Known rows, with every way that one mark hangs from another
litifas[lasi[duro] lobar tega]: -4 34 7 -11 -4 -60 -4 -1 7 -17 -54 -55 7 -48 -17 14 36 30 -11 -21 0 4 81 -23 -3 28 30 -27
lasi[duro[lobar zibi]]: -11 10 9 32 -9 33 0 -7 12 4 -12 -5 22 -25 -36 63 7 3 8 -12 19 8 -25 -13 -37 17 -30 -11
zibi[budib[gezu tega tevanid]]: 9 9 -60 -42 33 -11 -20 -13 4 57 15 13 -23 -29 23 17 5 6 16 22 -51 27 9 1 45 10 -46 -18
zibi[budib[gezu tevanid]]: 3 4 -58 -26 27 11 -10 -19 10 40 12 19 -27 -9 7 10 6 6 8 24 -23 24 6 2 44 8 -52 -17
zibi[budib[gezu]]: 1 -3 -42 -18 11 10 -2 -24 7 35 6 0 -27 -9 -7 6 1 10 -2 18 -15 15 -13 -2 30 -1 -23 -23
litifas[lasi lobar tega]: 1 28 -10 -14 -7 -75 8 -8 6 -13 -51 -42 -6 -36 -6 -4 49 38 -15 -13 1 11 75 -20 -2 8 24 -26
duro[zibi]: 0 0 -5 26 -8 31 5 -15 -1 3 -10 12 3 -12 -13 20 -1 12 -7 0 15 11 -38 -5 -11 -3 -31 -16
zibi[budib]: 0 2 -26 6 12 22 -6 -15 16 19 -4 7 -14 6 -11 12 3 7 -9 13 -8 0 -12 -2 16 1 -12 -13
karem[tega[litifas]]: 0 -4 -9 18 4 -4 -22 9 -7 -1 -38 -5 31 -4 -14 7 -6 -25 -21 -11 -13 -8 0 -3 -8 -36 -35 17
duro[lasi[litifas] lobar]: -2 10 -26 30 0 4 -6 -11 11 -2 2 -4 9 27 -44 21 41 4 -12 3 27 -5 -2 2 -23 34 -32 3
duro[lasi lobar tega zibi]: 2 13 -21 37 -30 51 31 -27 15 14 14 18 22 0 -64 68 34 3 -19 25 61 -3 -53 -6 -61 27 -72 12
tega[litifas]: 15 -12 -6 34 14 -13 -16 5 0 -5 -19 -9 19 -4 -19 8 4 0 -10 4 -6 0 -1 1 -4 -23 -25 11
duro[lasi lobar tega zibi[budib]]: 1 15 -42 43 -19 66 29 -40 27 28 12 23 10 5 -74 78 36 10 -27 35 52 -4 -61 -9 -48 29 -82 2
budib[gezu]: 2 -6 -19 -32 -2 -12 0 -11 -10 21 14 -9 -17 -18 5 -7 -1 3 10 6 -8 18 -1 -1 18 -1 -13 -14
lasi[duro[tega] litifas[lobar]]: 2 -6 30 25 9 24 -25 -5 -13 6 -27 -25 19 -9 -46 26 -7 14 -2 -18 24 -24 31 7 -5 40 -20 -22
karem[tega zibi[budib]]: 4 12 -57 14 1 12 4 8 -10 20 -26 8 -1 9 2 4 -24 -14 -13 -4 -22 -6 -16 -11 -11 -50 -47 13
tega[litifas[lasi lobar zibi]]: 19 7 -24 22 -6 -48 -14 -11 -3 0 -67 -42 17 -48 -12 3 58 16 -9 4 -14 8 35 -14 -8 -27 -8 -26
tega[litifas[lasi[duro] lobar]]: 14 12 -4 34 -2 -41 -17 2 6 0 -55 -50 30 -41 -28 19 27 15 -10 1 -7 -1 47 -9 -4 2 -19 -15
budib[gezu tega]: 9 1 -20 -55 7 -40 -12 -3 -18 41 17 -16 -10 -43 26 4 -2 3 21 3 -41 22 3 -3 20 -1 -4 -16
zibi[budib[gezu tega[litifas] tevanid]]: 17 2 -64 -20 43 -20 -29 -11 3 54 3 8 -11 -32 12 22 6 5 10 24 -54 28 10 1 42 -6 -61 -11
litifas[lobar tega zibi]: 6 6 -10 -26 11 -45 -13 -15 -16 -21 -54 -21 -11 -52 10 -1 54 20 0 -30 -17 19 41 -21 -12 -23 29 -33
karem[tega[litifas[lasi]] zibi[budib]]: 14 17 -67 42 0 -13 -1 10 -4 18 -54 -14 15 4 -18 9 -8 -7 -29 8 -24 -7 1 -16 -11 -61 -63 16
tega[litifas[zibi[budib[tevanid]]]]: 16 -6 -40 27 30 7 -30 -11 2 8 -34 6 5 -19 -9 18 29 -3 -5 12 -26 9 0 -5 11 -31 -38 -6
tega[litifas[lasi lobar]]: 18 7 -18 30 -3 -53 -7 -4 6 3 -54 -40 21 -30 -19 3 37 21 -13 6 -7 6 40 -6 -4 -13 -20 -12
zibi[budib[tevanid]]: 2 9 -43 0 29 22 -10 -9 17 24 1 27 -14 6 3 15 7 4 -1 19 -19 9 7 4 30 11 -40 -6
duro[tega[litifas[lasi]] zibi[budib]]: 12 -1 -22 62 -9 46 13 -33 15 28 -29 4 15 -9 -66 54 11 21 -35 37 34 -7 -35 -8 -17 -8 -72 -11
lasi[litifas[tega]]: -4 -8 7 18 28 -10 -28 -5 -10 -22 -21 -5 -9 23 -27 -10 3 21 -18 -26 13 -5 27 0 10 8 6 -11
duro[lobar]: -6 2 -11 7 -7 -15 16 -7 14 7 -2 6 5 2 -15 29 30 3 12 -2 8 12 -6 -6 -35 -8 -9 5
litifas[tega]: -4 4 4 -10 16 -24 -3 2 -1 -24 -11 -3 -8 -3 -7 2 7 11 -11 -16 2 6 23 -10 -2 -5 18 5
duro[lobar tega]: -4 -2 1 10 -17 7 32 -13 12 16 9 13 12 7 -38 49 21 0 7 10 34 -3 -13 -2 -51 -2 -23 16

Rows
4 -5 -20 9 31 -13 -37 -28 -11 -7 -58 -15 -20 -12 -21 -4 42 34 -14 -27 -7 5 34 -10 12 -7 8 -47 -> lasi[litifas[lobar tega zibi[budib]]]
-16 35 0 -7 -9 -37 -4 -8 10 -22 -51 -39 5 -45 -24 38 60 11 -6 -19 3 6 49 -37 -26 4 45 -22 -> litifas[lasi[duro[lobar]] tega zibi]
16 6 -49 7 44 -8 -31 -3 10 39 -8 14 2 -17 7 28 8 3 1 19 -48 13 12 1 29 -3 -51 -2 -> zibi[budib[tega[litifas] tevanid]]
10 10 -41 -63 27 -42 -19 2 -15 48 25 7 -11 -43 44 6 4 -1 32 9 -53 35 27 3 37 11 -41 -7 -> budib[gezu tega tevanid]
28 0 -69 6 20 -27 -3 1 -14 42 -2 -8 -14 -18 7 8 -15 11 8 15 -43 18 -15 -7 5 -46 -51 0 -> karem[zibi[budib[gezu tega[litifas]]]]
7 -12 -4 37 -5 -5 17 -11 11 12 -7 7 26 4 -55 54 25 -1 -2 14 30 -3 -14 -1 -55 -18 -45 26 -> duro[lobar tega[litifas]]
6 2 -13 34 -18 -14 19 -18 13 13 -30 -10 25 -14 -51 52 56 3 -6 18 28 -4 1 -14 -55 -23 -25 8 -> duro[lobar tega[litifas[lasi zibi]]]
14 2 -12 46 -12 54 0 -29 -9 9 -10 1 15 1 -62 27 15 21 -33 12 54 -17 -25 5 -20 43 -74 -17 -> duro[lasi[litifas[lobar]] tega zibi]
7 14 -44 -15 35 -1 -20 -5 10 41 5 20 -10 -15 20 25 5 3 8 16 -44 13 11 0 31 12 -35 -7 -> zibi[budib[tega tevanid]]
-11 26 7 28 -33 16 24 -13 18 14 -19 -21 24 -23 -51 60 23 13 -8 11 38 -7 2 -17 -37 28 -21 -11 -> litifas[lasi[duro[lobar tega zibi]]]
-11 11 -8 35 -2 46 -1 -17 21 16 -14 1 12 -20 -42 71 8 8 1 -3 15 9 -33 -14 -28 16 -37 -19 -> lasi[duro[lobar zibi[budib]]]
5 8 -32 -21 21 -29 -18 -27 -3 -6 -56 -15 -23 -48 2 9 56 26 -7 -20 -23 18 32 -22 1 -22 20 -42 -> litifas[lobar tega zibi[budib]]
22 -10 -19 20 10 -29 -23 -11 -10 -2 -54 -23 15 -44 -6 5 41 5 0 -7 -20 10 15 -7 -12 -37 -16 -18 -> tega[litifas[lobar zibi]]
4 -7 1 12 26 -33 -28 -9 -13 -18 -41 -18 -8 2 -22 -12 19 33 -12 -31 6 2 46 0 8 7 2 -27 -> lasi[litifas[lobar tega]]
14 10 -18 -24 8 -57 -23 4 -11 37 -11 -47 12 -60 1 22 7 4 9 8 -42 15 24 -9 20 1 -17 -14 -> budib[gezu tega[litifas[lasi[duro]]]]
-5 -3 22 51 12 54 -34 -7 -11 -3 -23 -9 16 -1 -44 29 -20 14 -9 -23 22 -10 -13 0 3 33 -32 -30 -> lasi[duro[zibi] litifas]
13 0 -32 14 29 -9 -23 -8 7 33 -13 -4 3 -17 -6 25 3 6 -8 13 -37 5 -9 -3 15 -14 -22 -8 -> zibi[budib[tega[litifas]]]
20 5 -29 1 41 -37 -32 15 -6 23 -5 8 21 -28 24 21 8 -7 14 7 -49 17 27 6 16 -4 -47 16 -> budib[tega[litifas] tevanid]
21 12 -20 -3 5 -66 -23 -4 -10 23 -50 -40 21 -64 11 14 45 12 3 -1 -43 12 34 -14 -5 -20 0 -22 -> budib[tega[litifas[lasi lobar zibi]]]
20 -13 -24 55 3 44 4 -34 7 28 -32 10 15 -22 -58 53 11 25 -24 22 23 1 -39 -2 -23 -16 -82 -17 -> duro[tega[litifas[lobar]] zibi[budib]]
27 4 -57 28 22 -18 -4 7 -9 27 -11 -2 -3 -8 5 13 -14 9 1 11 -37 7 -15 -8 -7 -44 -44 10 -> karem[zibi[budib[tega[litifas]]]]
4 -6 -4 6 24 -28 -34 -18 -22 -20 -56 -20 -11 -17 -13 -12 40 29 -8 -35 -2 5 43 -8 3 -7 15 -40 -> lasi[litifas[lobar tega zibi]]
22 0 -46 -35 39 -51 -33 5 -14 43 8 0 5 -47 29 14 6 -3 25 13 -56 35 27 5 35 -10 -61 2 -> budib[gezu tega[litifas] tevanid]
12 16 -46 37 -10 -29 1 21 -16 4 -50 -19 26 -1 -9 -1 -10 -13 -21 -2 -17 -6 9 -13 -23 -63 -52 24 -> karem[tega[litifas[lasi]] zibi]
0 -4 -14 11 1 0 -27 4 -15 -2 -51 -7 28 -18 -8 9 11 -28 -18 -15 -20 -6 -2 -9 -11 -45 -24 7 -> karem[tega[litifas[zibi]]]
14 -11 -29 32 20 6 -27 -15 1 5 -37 -6 6 -18 -19 16 26 -1 -11 10 -19 2 -13 -8 3 -37 -21 -10 -> tega[litifas[zibi[budib]]]
17 -9 -50 10 28 -1 -30 -17 -2 19 -28 0 -2 -28 -7 15 27 -2 -2 15 -30 17 0 -5 20 -32 -46 -13 -> tega[litifas[zibi[budib[gezu tevanid]]]]
0 -2 19 24 16 6 -38 -1 -12 -2 -35 -32 14 -12 -28 11 -3 17 1 -30 4 -12 35 4 9 36 -11 -33 -> lasi[duro litifas[lobar]]
12 4 -22 39 -11 9 14 -10 17 6 8 -2 32 8 -65 54 38 -9 -20 28 39 -14 -17 1 -52 13 -59 37 -> duro[lasi lobar tega[litifas]]
25 2 -18 20 -7 11 -7 -13 -8 2 -18 -18 25 -25 -40 23 39 -6 -23 21 18 -20 1 -1 -23 7 -42 9 -> duro[lasi tega[litifas[lobar zibi]]]
3 7 -42 -10 20 24 -17 -18 4 17 -18 18 -14 -18 12 12 32 -3 5 10 -24 11 0 -8 17 -10 -16 -21 -> litifas[zibi[budib[tevanid]]]
15 -16 2 56 -5 44 7 -18 -2 9 -13 13 25 -11 -53 45 -4 9 -21 17 37 -5 -45 0 -32 -16 -67 5 -> duro[tega[litifas] zibi]
-1 19 -35 36 -21 28 17 -22 17 3 3 9 14 -4 -41 48 42 6 -13 12 35 14 -45 -11 -45 22 -57 -1 -> duro[lasi lobar zibi]
0 25 -59 -26 0 -9 -4 -28 10 35 -27 -10 -24 -35 9 5 51 11 1 27 -22 20 27 -18 34 0 -14 -41 -> litifas[lasi zibi[budib[gezu tevanid]]]
-17 35 7 2 -7 -43 5 2 20 -20 -31 -36 9 -21 -32 37 35 16 -11 -15 15 3 53 -27 -19 22 29 -4 -> litifas[lasi[duro[lobar]] tega]
22 0 -50 -42 37 -46 -38 -1 -21 41 -3 0 1 -60 34 14 24 -6 28 9 -64 37 24 -2 32 -18 -52 -9 -> budib[gezu tega[litifas[zibi]] tevanid]
10 30 -43 -22 -9 -46 -8 -28 3 37 -61 -39 -8 -67 14 10 69 26 1 8 -39 13 40 -24 8 -4 17 -57 -> litifas[lasi lobar zibi[budib[tega]]]
20 -9 -26 -26 19 -52 -24 0 -19 37 2 -23 4 -48 12 11 0 1 12 6 -45 22 2 -1 17 -19 -27 -6 -> budib[gezu tega[litifas]]
